Known rows, with every way that one mark hangs from another
J57(J474(J207(J264(J512) J553(J385 J900)))): [ 0.02  1.31  0.50 -0.67  1.46  0.46 -4.50  0.30  2.30 -5.57 -1.73  2.46
  1.91 -0.07  0.38 -0.76 -0.53 -1.22  0.39 -3.30  2.76]
J840(J57(J474(J207(J264(J512) J553))) J766): [ 1.23 -1.96  4.15 -0.21 -0.52  0.94 -5.23  0.46  2.22 -4.97  3.62 -4.10
 -3.80 -1.19  1.99 -0.28  1.84 -1.71  1.05  0.53 -2.86]
J553(J900): [ 0.96 -0.15 -1.99  2.45 -0.43 -0.13  1.91  2.17 -2.87  2.02 -1.65  1.87
  1.85  0.40 -0.80  1.18 -0.48  0.32  1.71  0.08 -0.03]
J57(J474(J207(J553(J385 J900)))): [ 1.28 -1.80 -2.46  1.98  1.03  0.39 -2.54  2.53 -0.67 -4.22 -1.98  2.01
  3.22 -2.79 -3.16 -0.09 -0.21 -2.00  4.72 -2.63  2.90]
J385(J553(J900)): [ 0.82 -0.04 -3.08  4.16 -0.49 -1.04  2.39  4.39 -3.08  1.16 -1.86  2.47
  3.58 -0.64 -1.34  0.32  0.13 -0.62  1.85 -2.86  1.17]
J474(J207(J264 J553(J900))): [ 0.19  0.07 -2.19 -1.15  0.02  0.12  0.82 -0.59 -0.31 -3.27 -0.84  1.36
  3.13  0.63  0.91 -1.10  0.54 -1.01 -1.53 -2.27  1.79]
J474(J207(J264(J512))): [ 0.90  1.30  0.41 -2.88 -0.83  0.54  0.83 -0.18  0.91 -0.56  1.77 -0.43
 -1.70  2.43  1.43 -0.58  1.24 -0.23 -1.71  1.47  1.14]
J264(J207(J553(J385)) J512): [-1.54  1.13 -0.72  1.70  2.15 -0.42 -0.54 -2.68  0.69  1.92 -2.43  0.44
  3.16  2.08 -0.93  0.76 -0.13  1.83 -2.16 -0.55  0.53]
J840(J57 J766): [ 1.84 -2.34  1.69  3.80 -1.38 -0.28  0.31  2.73 -3.26  0.96  1.97 -2.56
 -2.26 -1.81 -0.30  1.30  0.31 -0.79  2.74  2.03 -4.92]
J814(J512): [ 0.51  0.54 -0.74  0.46 -1.36  0.78  1.83  1.52 -0.91  3.90 -0.29 -0.39
  0.33  1.08 -0.39  1.14  1.06  1.48  0.72  1.76  0.83]
J264(J207(J474 J553(J385 J900)) J512(J814)): [-3.05  4.55  1.88 -0.36  3.24 -1.45 -0.86 -3.55  3.19  1.58 -3.63  5.24
  2.30  0.70 -1.21 -0.54 -1.71  1.72 -4.59 -3.28 -0.14]
J264(J207(J474 J553)): [-1.94 -0.83 -0.69 -1.27  0.28 -0.34  5.27 -5.09  0.44  3.44 -0.19 -2.03
  0.64  0.27 -0.47  1.80 -0.44  1.04 -3.05  0.91 -2.98]
J474(J207(J264(J512) J553(J385 J900))): [-0.34  3.25 -0.47 -0.82  2.03 -0.19 -1.81 -0.51  0.96 -4.82 -2.11  3.67
  4.18  0.71  0.92 -1.62 -0.06 -0.60 -2.96 -3.93  2.98]
J553(J385 J900): [ 0.56  0.99 -1.94  3.34  0.59 -0.81  1.12  2.57 -3.19  0.33 -3.33  3.87
  3.34 -0.68 -1.91  0.79 -2.05 -0.28  2.01 -1.78  0.77]
J766(J840(J57(J474(J207(J553))))): [ 2.01 -3.17  0.01  2.15 -0.59  0.92 -3.99  2.70 -0.94 -2.23  3.39 -6.21
 -2.80 -3.15  1.80 -0.79  2.05 -1.40  6.76  2.80  1.88]
J207(J264(J512(J814)) J474 J553(J385 J900)): [-3.17  5.16  2.19 -2.32  2.23 -1.26 -0.28 -2.45  2.34 -0.46 -3.19  6.01
  2.17  0.35  1.08 -1.08 -2.79  1.51 -6.54 -4.46 -0.36]
J766(J840(J57)): [ 1.34 -0.49  0.53  3.42 -0.98 -0.29 -0.30  2.65 -3.45  2.35  2.02 -4.22
 -2.53 -0.96  3.02  0.13  0.22  0.34  4.13  3.60 -0.26]
J207(J474): [-0.12 -0.53 -0.45 -1.29 -1.26  0.04  6.38 -0.63 -1.93  3.78  0.92 -1.04
 -1.45 -1.11 -0.88  2.11 -0.93  0.42 -0.74  2.09 -3.10]
J766(J840): [ 0.74 -0.12 -1.22  2.62 -1.42 -0.30  2.28  1.54 -3.45  3.56  0.57 -3.01
 -1.58  0.19  1.55 -0.16 -0.93  1.02  2.04  3.27 -0.18]
J264(J207(J553) J512(J814)): [-1.80  0.66  0.00  0.50  1.30 -0.28 -1.85 -2.29  2.28  4.96 -1.18  0.71
  0.69  3.53 -1.06 -0.42  1.25  3.13 -2.79  0.88  0.81]
J474(J207): [ 2.16 -1.83 -2.42 -0.23 -1.30  0.54  2.77  2.08 -2.10  0.80  1.53 -0.93
 -0.41 -0.32 -2.18  0.09  1.56 -1.04  2.59  2.19  1.29]
J474(J207(J264 J553)): [ 0.11 -1.51 -2.30 -2.17 -0.85  0.42  2.23 -1.23 -0.52 -1.42  0.80 -1.20
  1.39  0.75  0.45 -0.79  0.99 -0.54 -1.66 -0.15  1.09]
J57(J474(J207)): [ 2.39 -3.71 -1.51  0.01 -1.93  1.14  0.05  2.83 -0.74  0.04  1.98 -2.17
 -2.71 -1.10 -2.68  0.96  1.07 -1.60  5.94  2.76  1.04]

Rows
[-0.86  0.43 -1.46 -0.18  0.60 -0.09  4.61 -1.27 -1.61  1.30 -1.26  1.03
  2.93 -1.71 -0.18  1.53 -0.64  0.58 -2.31 -1.42 -2.08]	J207(J474 J553(J900))
[ 0.20  1.82  1.16 -3.17 -0.77  0.04 -1.26  0.54  2.09  0.87  1.41  1.97
 -2.71  2.75  0.20 -2.13  1.05  0.50 -2.07  1.12  2.13]	J474(J207(J264(J512(J814))))
[ 0.92  0.15 -3.39  1.87  1.53 -0.24  0.20  1.80 -2.02 -3.37 -2.42  3.20
  5.46 -1.94 -2.54 -0.89  0.25 -1.40  1.39 -3.23  3.02]	J474(J207(J553(J385 J900)))
[-0.92  1.39  1.14  0.47  0.30 -0.53 -1.37 -1.02  1.98  5.70 -0.58  1.34
 -1.97  3.90 -1.20 -0.14  0.55  2.47 -1.09  2.31  0.44]	J264(J207 J512(J814))
[ 2.51 -5.05  1.23  2.51 -0.95  0.86 -3.27  2.75 -0.71 -3.60  3.33 -4.53
 -2.55 -3.96 -1.52  0.47  2.11 -2.47  5.31  1.19 -2.74]	J840(J57(J474(J207(J553))) J766)
[ 1.59 -2.35  1.43  3.60 -1.56  0.41 -3.05  3.37 -2.17  1.46  2.40 -5.49
 -4.80 -1.82  2.49  0.99 -0.26 -0.27  7.47  4.22 -0.45]	J766(J840(J57(J474)))
[ 3.41 -4.37  2.35  2.45 -1.98  0.70 -2.81  3.92 -0.97 -2.84  3.98 -4.03
 -5.13 -3.56 -1.69  0.71  1.38 -3.16  7.06  2.59 -3.09]	J840(J57(J474(J207)) J766)
[ 1.56 -4.40 -2.61  0.08 -0.90  1.37 -0.43  1.60 -0.57 -0.72  1.40 -2.76
 -0.05 -1.59 -2.54  0.67  1.84 -0.93  4.21  1.43  1.31]	J57(J474(J207(J553)))
[-1.72  2.28  0.12  1.59  2.15 -0.55 -3.12 -1.67  2.39  3.15 -2.86  3.38
  2.36  3.44 -0.52 -0.75  0.85  2.65 -2.65 -1.21  1.47]	J264(J207(J553(J900)) J512(J814))
[ 0.00 -2.38 -1.37 -1.10 -0.45  0.35 -1.38 -0.09  0.48 -3.85 -0.48 -0.39
  0.73 -1.22 -1.19 -0.35 -1.15 -1.73  2.05 -1.41  1.56]	J57(J474(J207(J264 J553(J385))))
[-2.05  3.16  3.06 -4.30 -0.67 -0.51  2.24 -2.14  2.22  3.86  0.80  1.90
 -3.68  1.94  1.48 -0.08 -1.44  1.92 -5.31  0.93 -2.21]	J207(J264(J512(J814)) J474)
[-1.21  0.70 -0.40 -1.16  0.17  0.50  0.71 -1.87  0.14  1.64 -0.29 -0.88
  1.52  2.83  2.41  0.57  0.40  2.21 -4.37  0.15 -0.56]	J207(J264(J512) J553)
[-2.63  2.98  1.29 -3.05  1.21 -0.39  3.12 -3.77  0.94  0.06 -1.06  1.02
  1.46  0.00  1.72  0.79 -2.11  1.21 -6.36 -1.86 -2.14]	J207(J264(J512) J474 J553(J385))
[ 1.39 -4.12  2.42  0.41 -1.51  0.52 -3.46  0.65  0.56 -5.13  3.25 -4.24
 -3.26 -2.49  0.99 -0.17  0.79 -2.66  2.84  0.26 -3.27]	J840(J57(J474(J207(J264 J553))) J766)
[-1.85  0.80 -0.47 -0.27  1.12 -0.58  3.88 -4.42  0.59  1.68 -1.91  0.57
  2.28  0.13  0.03  1.40 -0.90  0.62 -2.89 -1.21 -2.24]	J264(J207(J474 J553(J900)))
[ 1.79 -1.50  2.30 -0.08 -2.13  0.34 -3.61  1.75  0.12 -2.95  3.77 -5.26
 -6.16 -1.24  4.03 -1.14  0.05 -2.21  5.88  3.28  1.10]	J766(J840(J57(J474(J207(J264)))))
[-2.40  2.49 -0.19 -1.43  1.10 -1.06  3.63 -2.99 -0.54 -1.91 -3.14  3.40
  3.70 -1.29  1.16  0.49 -3.56 -0.16 -4.51 -4.30 -1.79]	J207(J264 J474 J553(J385 J900))
[-1.32  2.59  2.38 -4.05 -0.79  0.03  4.34 -2.86  0.99  2.49  1.25 -0.49
 -2.69  1.63  2.62  1.42 -1.27  1.17 -4.93  1.36 -3.23]	J207(J264(J512) J474)
[-3.18  2.98  1.63 -1.26  2.37 -1.16  0.48 -4.15  3.04  3.33 -1.94  2.64
  0.62  0.74 -1.65 -0.18 -1.25  2.16 -4.75 -1.13 -0.82]	J264(J207(J474 J553(J385)) J512(J814))
[ 1.33 -2.72 -0.31 -2.08 -2.44  0.82 -0.10  0.77  0.53 -1.49  1.81 -1.85
 -3.42  0.28 -0.22  0.22 -0.26 -1.79  3.33  1.88  0.57]	J57(J474(J207(J264)))
[-0.71  1.16  0.02 -3.12  0.23  0.21 -1.75 -0.61  2.41  0.11  0.81  1.37
 -0.08  2.42  0.38 -2.36  1.74  1.19 -3.65 -0.33  2.46]	J474(J207(J264(J512(J814)) J553))
[-0.99  3.77  0.26 -1.18  2.10 -0.73 -3.88  0.28  2.23 -3.38 -2.53  6.02
  3.13  1.11 -0.24 -3.11 -0.23  0.13 -3.28 -4.33  3.98]	J474(J207(J264(J512(J814)) J553(J385 J900)))
